Each row was made from one small tree. The marks that hang from a mark follow it in brackets, in the order of their numbers. Every link used is in the known rows. Write each row's tree.
Known rows
Q134{Q695{Q245{Q872} Q864{Q49}}}: [-18 -8 55 -33 -17 -39 -17 -14 -36 18 -31 11 62 7 -1 -33 14 -7 7 13]
Q134{Q695{Q245} Q864}: [-24 -9 66 -35 -31 -42 -10 6 -26 33 -38 35 63 8 -3 -50 31 -12 -2 0]
Q695{Q245}: [-14 -16 55 -30 -35 -17 18 -5 -9 10 -41 15 47 22 -22 -35 19 4 -9 1]
Q872{Q134{Q695{Q245} Q864{Q49}}}: [-19 14 45 -30 -19 -24 -19 -9 -6 45 -18 33 58 -16 0 -39 21 -4 -8 5]
Q695{Q245 Q864{Q49}}: [-8 -3 64 -18 -8 -32 -14 -8 -31 2 -35 1 56 6 -13 -40 -4 21 2 21]
Q864{Q49}: [-4 9 31 -4 8 -8 12 -9 -19 -1 -52 7 32 11 -10 -30 6 14 -21 18]
Q872{Q864}: [-16 4 22 -7 -24 -20 -3 12 4 -2 -36 3 42 11 -23 -22 39 -6 -35 1]
Q695{Q134 Q864{Q49 Q245{Q872}}}: [0 10 48 -16 0 -3 -7 -15 -19 17 -26 -25 64 -5 -25 -29 5 5 -16 26]
Q872{Q695 Q864{Q245}}: [-15 19 15 7 -23 -3 -1 3 5 4 -42 -3 35 5 -9 -9 57 2 -24 -15]
Q872{Q134 Q695{Q864{Q49 Q245}}}: [-7 38 22 -3 1 5 -17 -11 3 18 -29 -11 46 -17 1 -5 21 18 -6 5]
Q134{Q695{Q864{Q49}}}: [-12 3 50 -16 7 -34 -9 0 -39 4 -39 9 50 13 0 -33 12 9 -5 17]
Q245{Q134{Q695 Q864}}: [-14 -1 29 -23 -35 -41 -11 12 -1 34 -39 29 36 -15 -5 -36 33 -29 -27 0]
Q872{Q134 Q695 Q864}: [-17 36 -2 -2 -41 -15 -17 2 29 10 -19 8 46 -21 -7 4 50 -8 -26 -13]
Q245{Q134 Q872{Q864{Q49}}}: [-10 8 -14 -11 -41 -28 -20 -9 19 23 -29 4 29 -28 -15 -10 36 -40 -41 3]
Q872{Q695 Q864{Q49}}: [-11 30 8 16 -19 -27 -11 -2 -5 -12 -44 9 35 -9 -1 -8 37 4 -19 -2]
Q872{Q695}: [-10 15 25 -9 -24 -11 14 1 -4 -7 -59 6 39 10 -5 -7 32 -1 -11 -2]
Q134{Q695 Q864{Q49 Q245{Q872}}}: [-20 9 42 -19 7 -10 -15 -9 -30 47 -46 13 52 1 3 -41 34 -16 -14 10]
Q695{Q134 Q245 Q864}: [-4 -12 76 -32 -44 -35 -2 -2 -15 6 -16 -2 76 1 -32 -39 1 7 0 15]
Q864{Q49 Q245{Q872}}: [-8 7 25 -12 13 22 11 -24 -15 27 -51 -12 32 12 -14 -25 22 1 -23 12]
Q134{Q695{Q245{Q872}} Q864{Q49}}: [-22 2 53 -31 -21 -41 -22 -12 -32 38 -40 33 62 -8 4 -47 24 -21 2 8]
Q245{Q134{Q695 Q864{Q49}} Q872}: [-13 7 9 -28 -32 -39 -25 -8 -3 45 -39 23 41 -30 1 -27 30 -49 -23 7]
Q134{Q695}: [-16 -9 43 -25 -15 -22 15 2 -21 9 -44 19 43 25 -7 -29 29 -7 -14 3]

Write each row's tree
[-9 9 -9 -23 -53 -21 -3 -9 21 20 -48 5 32 -21 -7 6 39 -46 -24 -5]  Q245{Q134 Q872{Q695}}
[1 24 42 1 -8 -11 -2 -9 -18 -1 -38 -12 52 -7 -9 -17 14 18 -5 12]  Q872{Q695{Q134 Q864{Q49 Q245}}}
[-5 26 20 15 -22 -10 -1 -12 1 2 -28 0 38 -12 -12 -14 40 11 -23 -5]  Q872{Q695{Q134} Q864{Q49 Q245}}
[-20 -17 68 -34 -24 -39 -6 1 -32 12 -29 14 61 19 -7 -38 19 3 4 6]  Q134{Q695{Q245 Q864}}
[-12 -1 11 -29 -30 -38 -21 -10 -7 27 -33 6 39 -20 -4 -16 22 -38 -20 10]  Q245{Q134{Q695{Q864{Q49}}} Q872}
[-16 18 33 -20 -13 4 -11 3 -5 35 -57 -2 55 -1 -10 -24 44 -23 -18 3]  Q134{Q864{Q245{Q872{Q695}}}}
[-11 17 11 6 -49 -44 -16 -11 7 2 -30 23 28 -25 -2 -15 37 -2 -16 -13]  Q872{Q695{Q245{Q134}} Q864{Q49}}
[-13 24 11 1 -2 13 -12 -11 18 30 -12 -2 35 -11 -17 -22 37 13 -38 0]  Q872{Q134 Q864{Q49 Q245}}
[0 -3 73 -21 -27 -37 -7 -14 -26 3 -17 1 70 -6 -25 -43 -9 19 2 23]  Q695{Q134 Q245 Q864{Q49}}
[-15 20 34 -24 -8 12 -8 3 16 46 -28 3 53 -8 -16 -29 33 -3 -27 4]  Q872{Q134{Q864{Q245}}}
[-14 25 1 -30 -37 1 -5 -13 21 24 -39 -1 54 -14 -6 9 36 -31 -15 0]  Q245{Q872{Q134 Q695}}
[4 12 53 -10 -5 -27 -5 -3 -24 -4 -27 -10 64 -6 -22 -33 -8 15 -12 31]  Q695{Q134 Q864{Q49}}
[-10 -7 12 -25 -24 14 11 -10 16 38 -42 -10 27 4 -22 -18 40 -26 -35 -3]  Q864{Q245{Q134 Q872}}
[-6 16 51 -13 -45 -34 0 -12 -13 10 -39 24 59 -18 -8 -28 19 0 3 3]  Q872{Q695{Q134{Q864{Q49}} Q245}}
[-19 16 -1 -29 -37 -5 -19 -5 26 28 -19 -4 57 -14 -22 -3 45 -35 -35 2]  Q245{Q872{Q134 Q864}}
[-4 18 23 -6 -2 15 12 -28 -11 21 -46 -11 38 -2 -9 -15 25 -2 -15 7]  Q864{Q49 Q245{Q872{Q695{Q134}}}}
[-18 18 1 -14 -41 -17 -13 -2 8 5 -43 -2 51 -7 -11 4 51 -34 -22 -4]  Q245{Q872{Q695 Q864}}
[-10 16 45 -4 16 2 -6 0 -20 31 -54 5 42 3 -9 -45 22 9 -22 15]  Q134{Q864{Q49 Q245}}
[-23 0 57 -22 -2 -10 -5 7 -24 41 -46 16 51 15 -4 -46 41 -7 -15 1]  Q134{Q695 Q864{Q245}}
[-14 33 10 0 -41 -24 -23 -18 19 15 -13 20 45 -30 -1 -8 37 6 -12 -11]  Q872{Q134 Q695{Q245} Q864{Q49}}
[-5 -5 48 -16 -25 -42 -18 -9 -15 12 -28 7 42 -13 -12 -38 -1 8 -6 14]  Q695{Q245{Q134} Q864{Q49}}
[-19 0 38 -45 -47 -12 -12 -11 9 41 -26 13 68 -8 -19 -26 28 -26 -10 2]  Q695{Q245{Q872{Q134{Q864}}}}
[-19 -4 -5 -25 -56 -40 -19 -2 15 31 -23 13 36 -18 -11 -12 50 -53 -36 -9]  Q245{Q134{Q695} Q872{Q864}}
[-10 22 16 -16 -15 -18 -17 -9 -14 2 -52 -12 55 -7 -3 1 23 -19 -5 15]  Q245{Q872{Q695{Q864{Q49}}}}
[-13 -12 42 -36 -70 -28 2 -14 6 19 -12 8 71 -6 -37 -28 28 -24 -16 -1]  Q695{Q134 Q245{Q872{Q864}}}
[-16 14 19 -34 -12 -11 -20 -14 -3 31 -23 -1 60 -11 -5 -11 21 -23 -13 14]  Q245{Q872{Q134{Q695{Q864{Q49}}}}}
[-4 23 24 4 -3 -13 -9 -6 -11 3 -48 -8 33 -8 1 -11 22 11 -8 5]  Q872{Q695{Q864{Q49 Q245{Q134}}}}
[-8 -10 64 -43 -51 -33 -12 -10 -11 16 -15 -9 85 -6 -32 -29 8 -16 -2 16]  Q695{Q134 Q245{Q872} Q864}
[-4 22 22 -18 -26 -19 -12 -13 -11 3 -40 -12 64 -16 -10 -4 17 -20 -6 15]  Q245{Q872{Q695{Q134 Q864{Q49}}}}
